Each row was made from one path, in order. Every step used is in the known rows, and no mark comes twice. Write each row's path.
Known rows:
H -> D -> Y: |  .26 |  .15 | -.26 | -.20 | -.20 |  .01 | -.15 | -.13 | -.32 | -.22 | -.06 |  .13 | -.11 |  .32 | -.15 |  .10 | -.24 | -.32 |  .07 | -.09 |  .09 | -.08 | -.51 |
D -> U -> G -> S -> X: |  .22 | -.10 |  .10 | -.16 | -.26 | -.12 | -.02 |  .00 | -.06 | -.23 | -.02 |  .08 | -.04 |  .23 | -.09 | -.01 | -.26 | -.13 |  .03 |  .16 |  .02 | -.24 | -.15 |
C -> D -> U -> G -> S -> X: |  .23 | -.11 |  .17 | -.13 | -.21 |  .05 | -.15 | -.04 | -.01 | -.24 |  .09 |  .12 |  .02 |  .20 | -.03 |  .06 | -.20 | -.10 | -.06 |  .00 |  .02 | -.36 |  .09 |
C -> D -> H: |  .22 |  .07 |  .01 | -.29 | -.12 |  .01 | -.10 | -.15 | -.14 | -.28 |  .02 | -.01 | -.05 |  .23 | -.03 | -.15 | -.13 | -.03 | -.12 | -.40 |  .05 | -.31 | -.23 |
X -> Y -> D: |  .07 |  .19 | -.19 | -.21 | -.10 | -.31 |  .16 | -.05 | -.29 | -.23 | -.25 |  .37 | -.10 |  .45 | -.12 |  .13 | -.15 | -.16 |  .00 | -.10 |  .11 | -.09 | -.03 |
X -> Y -> D -> E: |  .07 |  .27 | -.04 | -.24 | -.08 | -.41 |  .05 |  .00 | -.17 | -.26 | -.12 |  .38 | -.12 |  .46 | -.06 |  .04 | -.10 | -.21 | -.09 | -.13 |  .09 |  .12 | -.05 |
G -> S -> X: |  .22 |  .01 | -.31 | -.13 | -.19 | -.20 |  .12 |  .00 | -.19 | -.24 | -.10 |  .01 | -.08 |  .13 | -.11 | -.02 | -.24 | -.32 |  .24 |  .18 |  .11 | -.23 | -.06 |
A -> S -> X -> Y -> D: |  .13 |  .15 | -.25 | -.15 | -.11 | -.61 |  .05 | -.01 | -.10 | -.26 | -.28 |  .36 | -.07 |  .47 | -.11 |  .09 | -.22 | -.48 |  .16 |  .13 |  .13 | -.11 |  .14 |
S -> X -> Y: |  .17 |  .05 | -.28 | -.13 | -.11 | -.27 |  .15 | -.01 | -.16 | -.22 | -.01 |  .30 | -.08 |  .33 | -.06 | -.02 | -.16 | -.49 |  .21 |  .05 |  .07 | -.27 |  .16 |
H -> X -> Y -> D: |  .11 |  .14 | -.16 | -.23 | -.10 | -.10 |  .11 | -.02 | -.20 | -.23 | -.17 |  .41 |  .00 |  .54 | -.09 |  .14 | -.22 | -.33 |  .05 | -.04 |  .09 | -.01 |  .12 |
U -> G -> S -> X -> Y -> D: |  .09 |  .04 | -.11 | -.05 | -.14 | -.22 |  .25 | -.03 | -.18 | -.22 | -.07 |  .38 |  .02 |  .36 | -.15 |  .16 | -.26 | -.13 |  .02 | -.09 |  .07 | -.03 |  .30 |
G -> S -> X -> Y -> D -> E: |  .12 |  .20 | -.13 | -.12 | -.10 | -.46 | -.01 |  .04 | -.05 | -.25 |  .00 |  .39 | -.04 |  .31 | -.04 |  .10 | -.18 | -.42 |  .09 |  .04 |  .10 |  .09 |  .22 |
H -> X -> S -> G: |  .11 |  .07 | -.29 | -.23 | -.21 |  .07 |  .00 | -.11 | -.16 | -.28 | -.13 |  .23 | -.01 |  .46 | -.11 | -.16 | -.08 | -.52 |  .04 |  .12 |  .06 | -.28 | -.22 |
U -> D -> E: |  .16 |  .05 |  .12 | -.22 | -.14 | -.23 |  .10 |  .03 | -.12 | -.31 | -.22 | -.14 | -.21 |  .41 | -.08 | -.15 | -.16 |  .02 | -.16 | -.27 |  .06 |  .06 | -.34 |
H -> D: |  .23 |  .18 | -.29 | -.22 | -.25 | -.01 |  .03 | -.05 | -.30 | -.27 | -.32 | -.03 | -.13 |  .39 | -.14 |  .04 | -.24 | -.23 |  .08 | -.12 |  .11 | -.08 | -.42 |
X -> S: |  .07 |  .06 | -.24 | -.24 | -.16 | -.02 |  .10 | -.08 | -.24 | -.24 | -.21 |  .22 | -.19 |  .47 | -.10 | -.16 | -.08 | -.15 | -.02 |  .05 |  .08 | -.25 | -.41 |
Y -> D -> C: |  .08 |  .24 | -.13 | -.25 | -.13 | -.26 | -.01 |  .00 | -.36 | -.32 | -.12 |  .23 | -.24 |  .42 | -.06 |  .06 | -.25 |  .02 |  .05 | -.03 |  .19 |  .07 | -.24 |
A -> S -> X: |  .24 |  .05 | -.29 | -.19 | -.18 | -.45 |  .08 |  .00 | -.12 | -.29 | -.26 | -.03 | -.13 |  .28 | -.12 | -.11 | -.23 | -.45 |  .21 |  .25 |  .12 | -.23 | -.13 |
D -> U -> G -> S: |  .20 | -.05 |  .18 | -.22 | -.23 | -.03 |  .05 | -.08 | -.21 | -.22 | -.18 |  .01 | -.05 |  .25 | -.16 |  .00 | -.19 | -.01 | -.12 |  .09 |  .02 | -.19 | -.40 |
H -> X -> Y -> D -> S -> G: |  .13 |  .32 | -.13 | -.26 | -.16 | -.23 | -.14 | -.09 | -.14 | -.27 |  .05 |  .35 |  .05 |  .45 | -.16 |  .02 | -.10 | -.50 | -.06 | -.06 |  .13 | -.17 |  .02 |
Y -> D: |  .09 |  .17 | -.20 | -.26 | -.19 | -.28 |  .12 |  .00 | -.28 | -.27 | -.29 |  .15 | -.16 |  .38 | -.11 |  .05 | -.23 |  .10 |  .00 | -.07 |  .13 | -.05 | -.23 |
G -> S -> X -> Y: |  .20 |  .03 | -.30 | -.07 | -.10 | -.23 |  .15 | -.05 | -.20 | -.20 | -.05 |  .24 | -.02 |  .20 | -.12 |  .06 | -.17 | -.58 |  .24 |  .15 |  .08 | -.25 |  .14 |
U -> G -> S -> X: |  .19 | -.06 | -.14 | -.08 | -.21 | -.08 |  .27 | -.03 | -.20 | -.24 | -.05 |  .01 | -.03 |  .19 | -.17 | -.05 | -.27 | -.11 |  .06 |  .04 |  .06 | -.14 |  .02 |

Write each row's path:
|  .15 | -.01 |  .12 | -.18 | -.28 | -.23 | -.07 |  .04 | -.04 | -.25 | -.09 |  .24 | -.03 |  .34 | -.07 |  .10 | -.32 |  .09 | -.03 |  .08 |  .06 | -.08 | -.05 | => Y -> D -> U -> G -> S -> X
|  .16 |  .04 |  .06 | -.17 | -.10 | -.09 |  .07 | -.02 | -.31 | -.33 | -.18 | -.06 | -.27 |  .45 | -.10 | -.04 | -.24 |  .00 | -.02 | -.22 |  .14 | -.02 | -.33 | => U -> D -> C
|  .10 |  .03 |  .15 | -.18 | -.21 | -.30 | -.04 |  .03 |  .00 | -.22 | -.02 |  .52 | -.05 |  .54 | -.03 |  .10 | -.24 | -.07 | -.05 | -.07 |  .03 | -.14 |  .15 | => S -> X -> Y -> D -> U -> G
|  .18 |  .15 |  .01 | -.23 | -.21 | -.25 | -.04 | -.09 | -.18 | -.34 | -.13 | -.21 | -.14 |  .32 | -.22 | -.17 | -.10 | -.10 | -.18 | -.28 |  .13 | -.29 | -.42 | => U -> D -> S -> G
|  .07 |  .15 | -.10 | -.33 | -.24 | -.06 | -.17 | -.13 | -.03 | -.32 | -.05 |  .33 |  .05 |  .54 | -.05 | -.19 | -.17 | -.21 | -.10 | -.21 |  .06 | -.10 | -.28 | => Y -> D -> H -> X -> S -> G
|  .11 |  .18 | -.03 | -.29 | -.10 | -.30 |  .02 | -.11 | -.17 | -.25 | -.09 |  .32 | -.04 |  .44 | -.08 | -.02 | -.18 | -.08 | -.08 | -.36 |  .08 | -.06 | -.19 | => X -> Y -> D -> H
|  .12 |  .11 | -.27 | -.09 | -.12 | -.34 |  .10 | -.01 | -.19 | -.23 | -.11 |  .39 | -.02 |  .31 | -.09 |  .19 | -.23 | -.37 |  .19 |  .07 |  .12 | -.10 |  .22 | => G -> S -> X -> Y -> D
|  .26 |  .15 | -.05 | -.29 | -.31 | -.04 | -.26 | -.02 | -.15 | -.25 | -.28 |  .04 | -.12 |  .43 | -.06 |  .07 | -.23 | -.24 |  .04 |  .00 |  .08 | -.18 | -.59 | => H -> D -> U
|  .13 |  .17 | -.03 | -.34 | -.19 | -.28 | -.01 | -.06 | -.17 | -.29 | -.15 |  .10 | -.10 |  .36 | -.07 | -.10 | -.25 |  .17 | -.09 | -.31 |  .09 | -.03 | -.38 | => Y -> D -> H
|  .25 |  .02 |  .04 | -.06 | -.25 |  .01 | -.14 | -.05 | -.05 | -.21 | -.07 |  .28 |  .06 |  .42 | -.11 |  .18 | -.27 | -.49 |  .06 | -.03 |  .02 | -.15 | -.04 | => H -> D -> U -> G -> S -> X -> Y
|  .09 |  .31 | -.07 | -.26 | -.11 | -.33 | -.05 | -.06 | -.22 | -.24 | -.03 |  .34 | -.14 |  .47 | -.15 |  .02 | -.10 | -.14 | -.12 | -.12 |  .14 | -.13 | -.17 | => X -> Y -> D -> S
|  .20 | -.09 |  .12 | -.10 | -.17 | -.15 |  .02 | -.05 | -.06 | -.19 |  .03 |  .30 |  .02 |  .30 | -.10 |  .06 | -.19 | -.37 |  .04 |  .11 |  .00 | -.26 |  .06 | => D -> U -> G -> S -> X -> Y
|  .07 |  .10 | -.02 | -.34 | -.19 |  .05 | -.12 | -.08 | -.02 | -.29 | -.06 |  .37 | -.03 |  .65 | -.01 | -.17 | -.24 | -.02 | -.11 | -.21 |  .06 |  .00 | -.31 | => Y -> D -> H -> X -> S
|  .17 |  .12 | -.01 | -.36 | -.20 | -.07 | -.05 | -.04 | -.08 | -.29 | -.06 |  .15 |  .00 |  .46 | -.03 | -.10 | -.32 |  .01 | -.04 | -.24 |  .07 |  .04 | -.22 | => Y -> D -> H -> X
|  .15 |  .08 | -.04 | -.17 | -.18 | -.39 | -.18 |  .02 | -.03 | -.21 | -.08 |  .47 | -.02 |  .35 | -.02 |  .22 | -.23 | -.37 |  .15 |  .20 |  .10 | -.20 |  .06 | => G -> S -> X -> Y -> D -> U
|  .07 |  .12 | -.32 | -.22 | -.21 | -.14 |  .05 | -.12 | -.25 | -.28 | -.20 |  .19 | -.11 |  .37 | -.14 | -.17 | -.02 | -.35 |  .00 |  .04 |  .09 | -.37 | -.38 | => X -> S -> G
|  .25 |  .27 | -.23 | -.15 | -.21 | -.14 | -.20 | -.02 | -.08 | -.25 |  .09 |  .24 | -.08 |  .46 | -.10 | -.01 | -.19 | -.57 |  .12 | -.13 |  .12 | -.21 | -.09 | => H -> D -> S -> X -> Y
|  .13 |  .13 | -.10 | -.22 | -.14 | -.38 | -.04 | -.04 | -.02 | -.26 |  .06 |  .40 | -.03 |  .42 | -.01 | -.04 | -.25 | -.19 |  .07 | -.29 |  .08 | -.11 |  .09 | => S -> X -> Y -> D -> H
|  .21 |  .25 | -.22 | -.19 | -.19 |  .03 | -.10 | -.04 | -.36 | -.31 | -.14 |  .05 | -.20 |  .44 | -.09 |  .04 | -.27 | -.32 |  .13 | -.09 |  .16 |  .03 | -.43 | => H -> D -> C
|  .08 |  .11 | -.03 | -.02 | -.08 | -.19 |  .11 | -.02 | -.26 | -.27 |  .10 |  .46 | -.06 |  .41 | -.10 |  .16 | -.28 | -.23 |  .06 | -.08 |  .12 |  .10 |  .30 | => U -> G -> S -> X -> Y -> D -> C
|  .14 | -.05 |  .07 | -.26 | -.21 |  .11 | -.09 | -.15 |  .01 | -.35 | -.10 |  .05 |  .02 |  .57 | -.09 | -.30 | -.16 | -.22 | -.15 | -.40 |  .02 | -.19 | -.37 | => U -> D -> H -> X -> S -> G
|  .09 |  .21 | -.09 | -.21 | -.04 | -.05 | -.02 | -.02 | -.27 | -.27 |  .00 |  .50 | -.08 |  .58 | -.04 |  .15 | -.25 | -.40 |  .09 |  .01 |  .14 |  .11 |  .12 | => H -> X -> Y -> D -> C
|  .13 |  .13 |  .05 | -.34 | -.25 | -.31 | -.16 |  .01 | -.14 | -.25 | -.26 |  .22 | -.17 |  .42 | -.03 |  .09 | -.22 |  .09 | -.04 |  .06 |  .11 | -.15 | -.40 | => Y -> D -> U
|  .25 |  .35 | -.26 | -.24 | -.31 | -.14 | -.22 | -.11 | -.24 | -.31 | -.09 | -.10 | -.08 |  .29 | -.22 | -.07 | -.12 | -.41 | -.02 | -.15 |  .15 | -.24 | -.52 | => H -> D -> S -> G
|  .14 |  .24 | -.16 | -.25 | -.24 | -.39 | -.13 |  .07 | -.07 | -.29 |  .08 |  .20 | -.18 |  .37 | -.07 | -.07 | -.25 |  .02 |  .03 | -.01 |  .16 | -.15 | -.10 | => Y -> D -> S -> X
